Every row comes from one small tree of marks. The marks that hang from a mark follow it in brackets, in the order of their numbers. Every link used is in the known rows. Which tree was each row made from?
Known rows
J_489{J_260{J_974} J_939{J_437}}: [ -6 -12 -24  -2  -4   2  -7 -40 -35  -5 -16  12 -13  18   0 -29  20 -19
 -34  14 -37 -66   0]
J_489{J_260 J_939{J_591 J_940{J_293} J_974}}: [-14   5 -52  -8 -27  -2 -20 -17   1 -56   2   9  -4  11  21 -13  13   8
 -45  36 -31 -36  -4]
J_293{J_940{J_939{J_489{J_260} J_974}}}: [ -6  -2 -43  13  -9   2 -24 -21  10 -40  -3  -1 -10  37  18 -16  15  13
 -29   6 -18 -23 -14]
J_260{J_489{J_939{J_591 J_940}}}: [-13   3 -26   4 -22  15  -1 -21  -2 -14  -5  -5  -7  22  -9  -2   3  -2
 -25  25 -34 -34  14]
J_260{J_489{J_939{J_437}} J_974}: [ -3 -10 -20   9   0  -5  -8 -38 -27   1 -11   7  -1  17 -21 -11  19  -5
 -31  16 -34 -55  15]
J_974{J_939}: [ -9 -13  -1   9   8 -13  10 -15  -5  -1   1   5  -9  15  -3  18   8   8
   5  18  -9 -34   7]
J_940{J_939}: [ -8   8 -16  13  14   1 -12 -20   5 -23   9  13 -20  16   2  -6  10   8
  13   9 -17 -15  -3]
J_260{J_489 J_974{J_939{J_591}}}: [ -6 -25  -5  13   4  -8  -9  -6  -7  -2   8  -3  -4  29 -24   0  16  -1
 -14   7 -19 -61  36]
J_489{J_260}: [  0  -7 -12  -2   2 -14   2 -14  -9  -2  -1   8 -17  16  15 -19  17   1
  -3  -3 -18 -35  -4]
J_437{J_939{J_489}}: [ -7  -6 -17  23  -6  10 -16  -7   0 -13   6  -7  -8  39   0 -19  13   3
 -19   6 -15  -6  -7]
J_437{J_939}: [ -4   2  -5  14   6   3 -13  -7  -6 -12   3  11  -9  24  -1 -14  15  14
  -3   0 -14 -11  -5]
J_940{J_939{J_437}}: [-12   5 -24  11   5   2 -13 -37  -4 -43   1  26 -22  17   0  -8   7  -4
 -11  20 -18 -16  -8]
J_489{J_260{J_974} J_939{J_437 J_591 J_940}}: [-18 -16 -35  -4 -28  16 -12 -41 -23 -22 -19   7 -17  26   1 -41   9 -36
 -58  30 -40 -66   1]
J_260{J_489 J_974{J_939{J_437 J_591 J_940}}}: [-17 -31 -17  14 -20 -16  -9 -33 -14 -12  -9   6  -7  32 -24  -7  11 -23
 -46  28 -21 -59  28]
J_974{J_939{J_437 J_489 J_591}}: [-20 -25 -28  13 -21  17  -5 -22   2 -45   2   1 -12  38  -2   4  -6 -20
 -47  40 -16 -35  10]
J_974{J_939{J_489{J_260} J_591 J_940{J_293}}}: [-13 -20 -45   6 -24 -11  -8 -14  10 -39   6  -9 -10  30  20  -3   8 -26
 -36  28 -15 -39   5]
J_260{J_489 J_974{J_939{J_437 J_591}}}: [-10 -27 -15  12  -4  -7 -12 -25 -16 -19   0  11  -6  31 -26  -2  11 -13
 -37  19 -22 -63  31]
J_260{J_489{J_939{J_437}}}: [ -5   1 -26   4  -6   2   4 -38 -21 -13 -11  13  -6  15  -9   6   8   5
 -25  18 -30 -36   8]
J_591{J_939{J_437 J_489}}: [-21 -15 -14  18 -26 -17  -1 -19   3 -33 -13  -5  -3  28  -6 -30  -2  -7
 -34  25 -19 -11 -12]
J_940{J_939{J_489 J_591}}: [-15  -1 -34  17  -8  31 -23  -9  19 -51  17  -3 -19  36   4 -15   1 -11
 -16  20 -21 -12   2]
J_260{J_489{J_939{J_437 J_940}} J_974}: [-10 -12 -23  12 -15 -13  -6 -45 -26  10 -21   1  -3  18 -22 -16  19 -17
 -40  27 -35 -52  11]

Write each row's tree
[-19  -2 -41  -3 -36  -6  -3 -51 -25 -28 -21  16 -13  22  13 -21  14   6
 -62  40 -34 -42 -10]	J_489{J_260 J_939{J_437 J_940 J_974}}
[-17  -9 -25  21 -25 -42  -7  -4  21 -28  -7 -18   8  13   2 -23   7  -9
 -14  29 -13   0 -20]	J_591{J_939{J_489 J_940{J_293}}}
[-12 -30 -11  18 -11 -38   0 -44 -21  13 -14   5  -5  24 -26  -2  21 -16
 -35  24 -16 -57  21]	J_260{J_489 J_974{J_939{J_437 J_940}}}
[-22   2 -37  10 -15  17 -34 -26   6 -84  11  28 -19  27   1 -16   4  13
 -43  35 -24 -18  -2]	J_940{J_939{J_437 J_591 J_974}}
[ -17    6  -49    8   -5   -2  -44  -19   16 -104   18   36   -7   13
    8   -5    8   10  -36   38  -18  -10   -4]	J_940{J_293 J_939{J_437 J_591 J_974}}
[-17 -10 -42  13 -46  14 -31 -12   1 -44   4  -4 -15  58  16 -47  16   7
 -68  18 -25 -21  -5]	J_437{J_939{J_489{J_260} J_591 J_940 J_974}}
[-21  -1 -36  -2 -24  26 -16 -27  -7 -65  -2  17  -4  19   1  -6  -1  12
 -56  47 -32 -31   0]	J_489{J_939{J_437 J_591 J_974}}
[-10 -28 -44  11 -21 -39 -22 -33  -9 -19  -9  -2  -5  20   9 -39  25 -44
 -49  23 -18 -39 -10]	J_939{J_437 J_489{J_260{J_974}} J_940{J_293}}
[-17  -9 -35   0 -18 -14 -19 -18  14 -63   0  19  -3   4   7  -8   0 -26
 -34  40 -13 -13  -9]	J_939{J_437 J_591 J_940{J_293}}
[-25  -4 -47  -7 -44  15 -11 -42 -16 -54 -13  15 -17  28  15 -25   5  -1
 -74  44 -39 -45  -5]	J_489{J_260 J_939{J_437 J_591 J_940 J_974}}
[-19 -12 -46  13 -34 -15 -30   0  27 -63  14 -11   7  19  11 -12   9  -1
 -48  43 -13  -3  -6]	J_939{J_489 J_591 J_940{J_293} J_974}
[ -20   -1  -62   17  -18    6  -46  -20   21 -107   22   18   -6   26
   10  -11    7    0  -53   42  -18   -6   -5]	J_940{J_293 J_939{J_437 J_489 J_591 J_974}}
[ -2  -7 -17  -1   5   0  -3 -24 -27  14  -8  -2 -12  16   1 -26  23  -8
 -14   1 -35 -64   4]	J_489{J_260{J_974} J_939}
[-28 -21 -40  13 -49   5 -22 -25  11 -59  -2  -2  -6  37   4 -25   1 -13
 -77  52 -18 -11  -7]	J_939{J_437 J_489 J_591 J_940 J_974}
[-13   3 -48   2 -21  -2 -13 -32  -1 -52  -4  15   1   7  -3   4   2 -14
 -41  39 -30 -29   8]	J_260{J_489{J_939{J_437 J_591 J_940{J_293}}}}
[-15  -7 -50   8 -19  28 -24 -33   0 -63   6  14 -32  45  17 -34   3 -24
 -46  19 -28 -31  -1]	J_940{J_939{J_437 J_489{J_260} J_591}}
[ -8   8 -24  11   8  -1 -23 -17  17 -42  -2  14  -2  16   2   7   9  26
  -9  11 -13 -12 -14]	J_293{J_940{J_939{J_974}}}
[-26 -28 -31  15 -36   9  -1 -33   4 -38  -7  -4 -12  39  -3  -1  -7 -31
 -58  52 -15 -31   6]	J_974{J_939{J_437 J_489 J_591 J_940}}
